What can hang from each mark
H: D L
B: Q
D: B H X
G: D Y
T: C
L: C
X: D Y
Y: X
C: L
S: H M

Known rows, with every way that one mark hangs from another
[X [D [H L]] Y]: [ 0.22 -0.03 -0.13 -0.15 -0.04 -0.06 -0.19  0.01  0.02 -0.05 -0.04  0.01
  0.09  0.21 -0.05  0.05  0.00 -0.05 -0.04  0.11 -0.10 -0.16  0.11 -0.07
  0.11  0.22 -0.12]
[G D [Y X]]: [-0.61 -0.11  0.19  0.26  0.04  0.05  0.04  0.06 -0.02  0.06 -0.09 -0.09
 -0.05 -0.14  0.03  0.03  0.06  0.05  0.05  0.06  0.00  0.08 -0.29  0.08
  0.06  0.07 -0.09]
[D B [H L] X]: [ 0.13  0.03 -0.10  0.16 -0.12  0.01 -0.19  0.03  0.03 -0.01  0.08  0.02
 -0.08  0.04  0.38 -0.04 -0.06 -0.05 -0.08 -0.07  0.00 -0.03  0.09  0.00
 -0.13  0.20  0.07]
[X [D [B Q] [H L]]]: [-0.08  0.03 -0.05 -0.08 -0.16 -0.01 -0.21  0.18 -0.04 -0.11  0.06 -0.09
 -0.06  0.00  0.01 -0.10 -0.10 -0.09 -0.03  0.02  0.06 -0.02 -0.06  0.02
 -0.02 -0.20 -0.04]
[H [D B X] L]: [ 0.34  0.01 -0.05  0.11 -0.11 -0.03  0.21  0.05  0.00  0.04  0.04  0.02
 -0.09  0.03  0.05  0.01  0.00  0.00  0.00 -0.06  0.03  0.00  0.01  0.02
 -0.11  0.11  0.06]
[D H X]: [ 0.18 -0.01  0.09  0.08  0.00 -0.02 -0.24 -0.10  0.03  0.09  0.08  0.08
  0.01 -0.03  0.05 -0.06  0.00  0.06 -0.10 -0.01 -0.06  0.01  0.03  0.00
  0.06  0.08 -0.07]
[B Q]: [-0.15 -0.02  0.10 -0.12 -0.01 -0.05  0.07 -0.03 -0.03  0.06  0.01 -0.04
  0.12 -0.08 -0.03 -0.09  0.07  0.03  0.01  0.03  0.02  0.10 -0.15  0.00
  0.12 -0.37 -0.15]
[C L]: [-0.11  0.18  0.11 -0.08  0.12 -0.17  0.12 -0.09  0.04 -0.04  0.04  0.00
  0.12 -0.05 -0.02 -0.08  0.06 -0.03  0.07  0.09  0.01  0.09 -0.03  0.03
  0.03  0.02 -0.04]
[H [D X]]: [ 0.37 -0.02  0.12  0.03  0.04 -0.05  0.15 -0.05  0.01  0.12  0.04  0.07
 -0.01 -0.04 -0.29 -0.02  0.07  0.11 -0.03 -0.01 -0.01  0.04 -0.04  0.01
  0.09 -0.02 -0.10]
[S [H [D B] L] M]: [ 0.04 -0.02 -0.30 -0.08 -0.05 -0.21  0.41  0.15  0.02  0.00 -0.10  0.04
  0.00 -0.16  0.02  0.14 -0.26 -0.07  0.04 -0.04  0.08  0.04 -0.01  0.00
 -0.05  0.26  0.05]
[H [D X] L]: [ 0.52 -0.01 -0.03  0.09 -0.05 -0.10  0.22  0.03 -0.01  0.09  0.01  0.04
 -0.03  0.05 -0.12  0.00  0.02  0.05 -0.01  0.01  0.00 -0.01 -0.06  0.01
  0.05  0.12 -0.13]
[T C]: [-0.11 -0.28  0.05 -0.11  0.32 -0.07  0.08 -0.05  0.04  0.06  0.03 -0.01
  0.14 -0.05  0.10 -0.05  0.06 -0.03  0.12  0.06 -0.01  0.05 -0.05 -0.01
  0.11 -0.02 -0.07]
[X [D B [H L]] Y]: [ 0.06 -0.02 -0.15 -0.15 -0.11  0.02 -0.19  0.02  0.03 -0.11 -0.02 -0.02
  0.03  0.20  0.10  0.07 -0.02 -0.09 -0.03  0.04 -0.06 -0.15  0.18 -0.05
 -0.06  0.21  0.06]
[X D Y]: [ 0.17 -0.04  0.02 -0.23  0.06 -0.04  0.09 -0.13  0.02  0.02 -0.06  0.00
  0.18  0.12 -0.24  0.04  0.08  0.06 -0.02  0.08 -0.07 -0.05  0.07 -0.04
  0.14  0.07 -0.08]
[H [D B X] [L C]]: [ 0.38  0.17 -0.09  0.07  0.21  0.07  0.21  0.01 -0.04  0.02  0.02  0.07
 -0.09  0.02 -0.04  0.00 -0.01  0.04  0.09 -0.06  0.05 -0.02  0.03 -0.01
 -0.13  0.08  0.14]
[X [D B]]: [-0.12  0.01  0.08 -0.13  0.00  0.02  0.07  0.03  0.02 -0.03  0.08 -0.02
  0.08 -0.07 -0.17 -0.08 -0.04 -0.01  0.00  0.01  0.05  0.08  0.00  0.04
 -0.04  0.04  0.08]
[H [D B X]]: [ 0.21  0.00  0.12  0.06 -0.04  0.02  0.14 -0.05  0.01  0.04  0.05  0.05
 -0.06 -0.05 -0.15 -0.01  0.04  0.07  0.00 -0.08  0.03  0.08  0.04  0.03
 -0.07 -0.04  0.09]
[H D [L C]]: [ 0.16  0.16 -0.03 -0.10  0.29  0.00  0.20  0.10 -0.05  0.04  0.01  0.06
  0.04  0.02 -0.24  0.00  0.04  0.05  0.14  0.04  0.04 -0.03 -0.08 -0.01
  0.03  0.05 -0.03]
[X [D H] Y]: [ 0.08 -0.04  0.04 -0.22  0.03  0.00 -0.25 -0.08  0.04 -0.02 -0.02  0.04
  0.11  0.13 -0.23  0.04  0.05  0.01 -0.07  0.08 -0.10 -0.11  0.12 -0.06
  0.14  0.08 -0.08]
[D B]: [-0.30  0.01  0.06 -0.07 -0.02  0.02  0.06 -0.02  0.04  0.00  0.04 -0.02
  0.10 -0.07  0.14 -0.05  0.07  0.01  0.01 -0.04  0.05  0.09 -0.01  0.02
 -0.09  0.02  0.11]
[Y X]: [-0.31 -0.09  0.08  0.24 -0.01 -0.04  0.06  0.04 -0.01  0.04  0.02  0.04
  0.24  0.01 -0.06  0.01  0.07  0.06  0.02  0.08 -0.02  0.11  0.08  0.05
  0.07  0.04 -0.06]
[S H]: [-0.13 -0.03 -0.11 -0.12  0.06 -0.09  0.30  0.06  0.03  0.04  0.02  0.05
  0.12 -0.11 -0.02 -0.05  0.01  0.05 -0.04  0.03  0.03  0.04 -0.08  0.06
  0.12  0.12 -0.12]
[G [D [B Q] H]]: [-0.57  0.01  0.08 -0.05 -0.03  0.09 -0.26  0.00  0.01 -0.06  0.08 -0.10
 -0.29 -0.10  0.21 -0.08  0.01 -0.05 -0.02 -0.06  0.06  0.00 -0.06  0.02
 -0.03 -0.30  0.00]
[G [D B H X] Y]: [-0.30 -0.02  0.17  0.12 -0.03  0.15 -0.27 -0.03  0.03  0.02 -0.01 -0.08
 -0.34 -0.19  0.28 -0.04 -0.03  0.01 -0.06 -0.12  0.00 -0.02 -0.27  0.03
 -0.10  0.12  0.07]

Rows
[-0.04  0.01  0.07  0.08 -0.10  0.04 -0.26 -0.07 -0.01  0.00  0.06  0.01
 -0.06 -0.08  0.17 -0.10 -0.02 -0.02 -0.08 -0.09  0.00  0.04  0.02  0.00
 -0.04 -0.32  0.02]
[D [B Q] H X]
[-0.70 -0.09  0.22  0.27  0.01  0.08 -0.27  0.11  0.00  0.02 -0.06 -0.05
 -0.12 -0.14  0.03  0.02  0.03  0.01  0.03  0.06 -0.03  0.02 -0.23  0.06
  0.06  0.11 -0.09]
[G [D H] [Y X]]
[ 0.23  0.14 -0.29 -0.11  0.32 -0.18  0.43  0.11 -0.04  0.06 -0.12  0.13
  0.06 -0.14 -0.22  0.11 -0.26  0.01  0.14  0.01  0.05 -0.03 -0.04 -0.04
  0.08  0.23  0.00]
[S [H D [L C]] M]
[ 0.42 -0.03 -0.17  0.02 -0.06 -0.05 -0.17 -0.15  0.05  0.04 -0.03  0.04
  0.04  0.22  0.30  0.08  0.06  0.00 -0.10  0.00 -0.13 -0.18  0.15 -0.10
  0.05  0.23 -0.09]
[D [H L] [X Y]]
[-0.42 -0.08  0.19  0.20 -0.07  0.07  0.02  0.16 -0.04 -0.02 -0.07 -0.07
  0.18 -0.13 -0.20  0.01 -0.05 -0.01  0.04  0.07  0.02  0.17 -0.19  0.09
 -0.06  0.09  0.08]
[G [Y [X [D B]]]]
[-0.34 -0.08  0.24  0.18 -0.01  0.03 -0.30  0.19 -0.04  0.00 -0.05 -0.02
  0.15 -0.13 -0.34  0.00 -0.06  0.00  0.00  0.13 -0.04  0.08 -0.21  0.06
  0.10  0.09 -0.08]
[G [Y [X [D H]]]]
[-0.23 -0.05 -0.07  0.28 -0.16  0.01 -0.21  0.24 -0.02 -0.10  0.06  0.00
  0.06  0.06 -0.02 -0.01 -0.12 -0.08  0.00  0.09  0.02  0.04  0.19  0.06
 -0.08  0.22  0.04]
[Y [X [D B [H L]]]]
[-0.60 -0.02  0.19 -0.06  0.03  0.13  0.05  0.00  0.02  0.02 -0.06 -0.14
 -0.20 -0.20  0.21 -0.03  0.04 -0.01  0.05 -0.07  0.07  0.05 -0.37  0.06
 -0.09  0.07  0.08]
[G [D B] Y]
[ 0.31  0.01 -0.10  0.12 -0.08 -0.06 -0.18  0.02  0.02  0.05  0.06  0.05
 -0.03  0.03  0.21 -0.04 -0.03  0.00 -0.09  0.01 -0.05 -0.06  0.03 -0.01
  0.03  0.20 -0.10]
[D [H L] X]
[-0.09 -0.02  0.02 -0.20 -0.04  0.08 -0.27 -0.07  0.04 -0.09 -0.01  0.01
  0.06  0.11 -0.07  0.04  0.02 -0.01 -0.05  0.01 -0.06 -0.07  0.19 -0.05
 -0.02  0.08  0.10]
[X [D B H] Y]
[-0.11 -0.01  0.02 -0.22 -0.08  0.06 -0.27 -0.07 -0.01 -0.11 -0.03 -0.04
  0.04  0.11 -0.09  0.02  0.02 -0.05 -0.05  0.01 -0.05 -0.07  0.11 -0.05
  0.04 -0.29  0.01]
[X [D [B Q] H] Y]
[ 0.25 -0.01 -0.20  0.07 -0.14  0.03 -0.18 -0.13  0.05 -0.03 -0.03  0.03
 -0.01  0.21  0.46  0.08  0.03 -0.04 -0.09 -0.06 -0.09 -0.15  0.21 -0.09
 -0.09  0.22  0.07]
[D B [H L] [X Y]]
[ 0.07  0.00  0.05  0.05 -0.06  0.02  0.08 -0.11 -0.01  0.03  0.04 -0.03
 -0.01 -0.06  0.17 -0.07  0.02  0.01 -0.06 -0.07  0.04  0.09 -0.04  0.02
 -0.03 -0.32  0.04]
[D [B Q] X]
[-0.04 -0.03  0.00 -0.22 -0.06  0.04  0.06 -0.13 -0.01 -0.07 -0.06 -0.09
  0.10  0.08 -0.10  0.02  0.04 -0.03 -0.01  0.03 -0.02  0.00  0.05 -0.04
  0.04 -0.33  0.01]
[X [D [B Q]] Y]
[ 0.16 -0.03 -0.02 -0.01 -0.08  0.03  0.08 -0.28  0.01  0.00 -0.06 -0.04
  0.04  0.11  0.26  0.05  0.10  0.02 -0.07 -0.08 -0.06 -0.02  0.11 -0.06
 -0.01 -0.31  0.03]
[D [B Q] [X Y]]
[ 0.29 -0.04  0.04 -0.06 -0.08  0.02  0.14 -0.21 -0.01  0.01 -0.09  0.02
 -0.02  0.12 -0.06  0.09  0.12  0.05 -0.03 -0.08 -0.05 -0.04  0.09 -0.06
  0.01 -0.39  0.00]
[H [D [B Q] [X Y]]]
[ 0.55  0.15 -0.06  0.07  0.30  0.00  0.24  0.00 -0.05  0.09  0.01  0.08
 -0.04  0.03 -0.20 -0.01  0.01  0.09  0.07  0.00  0.00 -0.04 -0.02 -0.02
  0.04  0.08 -0.02]
[H [D X] [L C]]
[-0.33 -0.07  0.09  0.19 -0.10  0.01  0.06  0.10 -0.07 -0.09  0.01 -0.05
  0.13 -0.03 -0.25 -0.04 -0.05 -0.03  0.03  0.09  0.06  0.15  0.08  0.08
  0.01 -0.31  0.01]
[Y [X [D [B Q]]]]
[-0.03  0.20 -0.08 -0.09  0.22  0.09 -0.20  0.15 -0.02 -0.09  0.07  0.02
 -0.04  0.00 -0.05 -0.08 -0.12 -0.06  0.07  0.02  0.04 -0.07  0.06  0.00
 -0.11  0.15  0.14]
[X [D B [H [L C]]]]
[ 0.20 -0.04 -0.25 -0.09  0.03 -0.28  0.42  0.15  0.01  0.06 -0.10  0.07
  0.05 -0.13 -0.15  0.13 -0.24 -0.03  0.04  0.02  0.05  0.02 -0.05 -0.02
  0.10  0.26 -0.10]
[S [H D L] M]
[-0.05  0.02 -0.04 -0.04 -0.10 -0.02  0.18  0.14  0.00 -0.02  0.03 -0.02
  0.00  0.02  0.01  0.02  0.03 -0.02  0.06 -0.03  0.08  0.03 -0.04  0.02
 -0.11  0.07  0.05]
[H [D B] L]
[ 0.14  0.18 -0.06 -0.11  0.28  0.02 -0.18  0.14 -0.04 -0.02  0.05  0.05
  0.03  0.02 -0.23 -0.08 -0.11 -0.02  0.04  0.09  0.01 -0.09  0.00  0.00
  0.05  0.15 -0.01]
[X [D [H [L C]]]]
[-0.55 -0.01  0.07 -0.02  0.00  0.11 -0.26  0.02  0.05 -0.04  0.10 -0.04
 -0.27 -0.09  0.23 -0.06  0.00 -0.04  0.00 -0.06  0.04 -0.03  0.03  0.03
 -0.09  0.07  0.08]
[G [D B H]]
[-0.22  0.20 -0.09 -0.04  0.17  0.10 -0.22  0.08 -0.07 -0.09  0.03 -0.02
 -0.05  0.00  0.23 -0.07 -0.03 -0.08  0.08 -0.04  0.05 -0.03 -0.03 -0.02
 -0.08 -0.26  0.08]
[D [B Q] [H [L C]]]
[-0.40 -0.06  0.10  0.21 -0.13  0.05 -0.30  0.15 -0.04 -0.11  0.05 -0.02
  0.07 -0.02 -0.22 -0.04 -0.08 -0.05 -0.01  0.07  0.03  0.11  0.12  0.06
 -0.01 -0.30  0.01]
[Y [X [D [B Q] H]]]
[ 0.45 -0.03 -0.15  0.04 -0.10 -0.01  0.22 -0.12  0.03  0.00 -0.07  0.00
 -0.02  0.20  0.13  0.15  0.10  0.02 -0.02 -0.05 -0.05 -0.10  0.13 -0.06
 -0.08  0.12  0.05]
[H [D B [X Y]] L]
[ 0.33  0.01 -0.04  0.08 -0.15 -0.03  0.20  0.05 -0.05  0.00  0.00 -0.04
 -0.11  0.00  0.03 -0.01 -0.01 -0.01  0.00 -0.05  0.06  0.02 -0.07  0.02
 -0.05 -0.28 -0.04]
[H [D [B Q] X] L]
[ 0.20  0.00  0.13  0.02 -0.07  0.01  0.14 -0.05 -0.03  0.03  0.04  0.00
 -0.09 -0.08 -0.16 -0.02  0.03  0.04 -0.01 -0.07  0.05  0.09 -0.05  0.02
 -0.01 -0.40  0.00]
[H [D [B Q] X]]
[ 0.31 -0.04  0.02 -0.03 -0.03  0.03  0.16 -0.23  0.04  0.02 -0.05  0.05
  0.01  0.14 -0.06  0.12  0.12  0.07 -0.02 -0.08 -0.06 -0.04  0.16 -0.05
 -0.05 -0.01  0.08]
[H [D B [X Y]]]
[ 0.18 -0.07 -0.04  0.00  0.08  0.01  0.12 -0.30  0.06  0.09 -0.05 -0.02
 -0.18  0.11  0.18  0.07  0.14  0.10 -0.06 -0.03 -0.08 -0.14  0.09 -0.05
  0.10  0.11 -0.06]
[G [D [X Y]]]
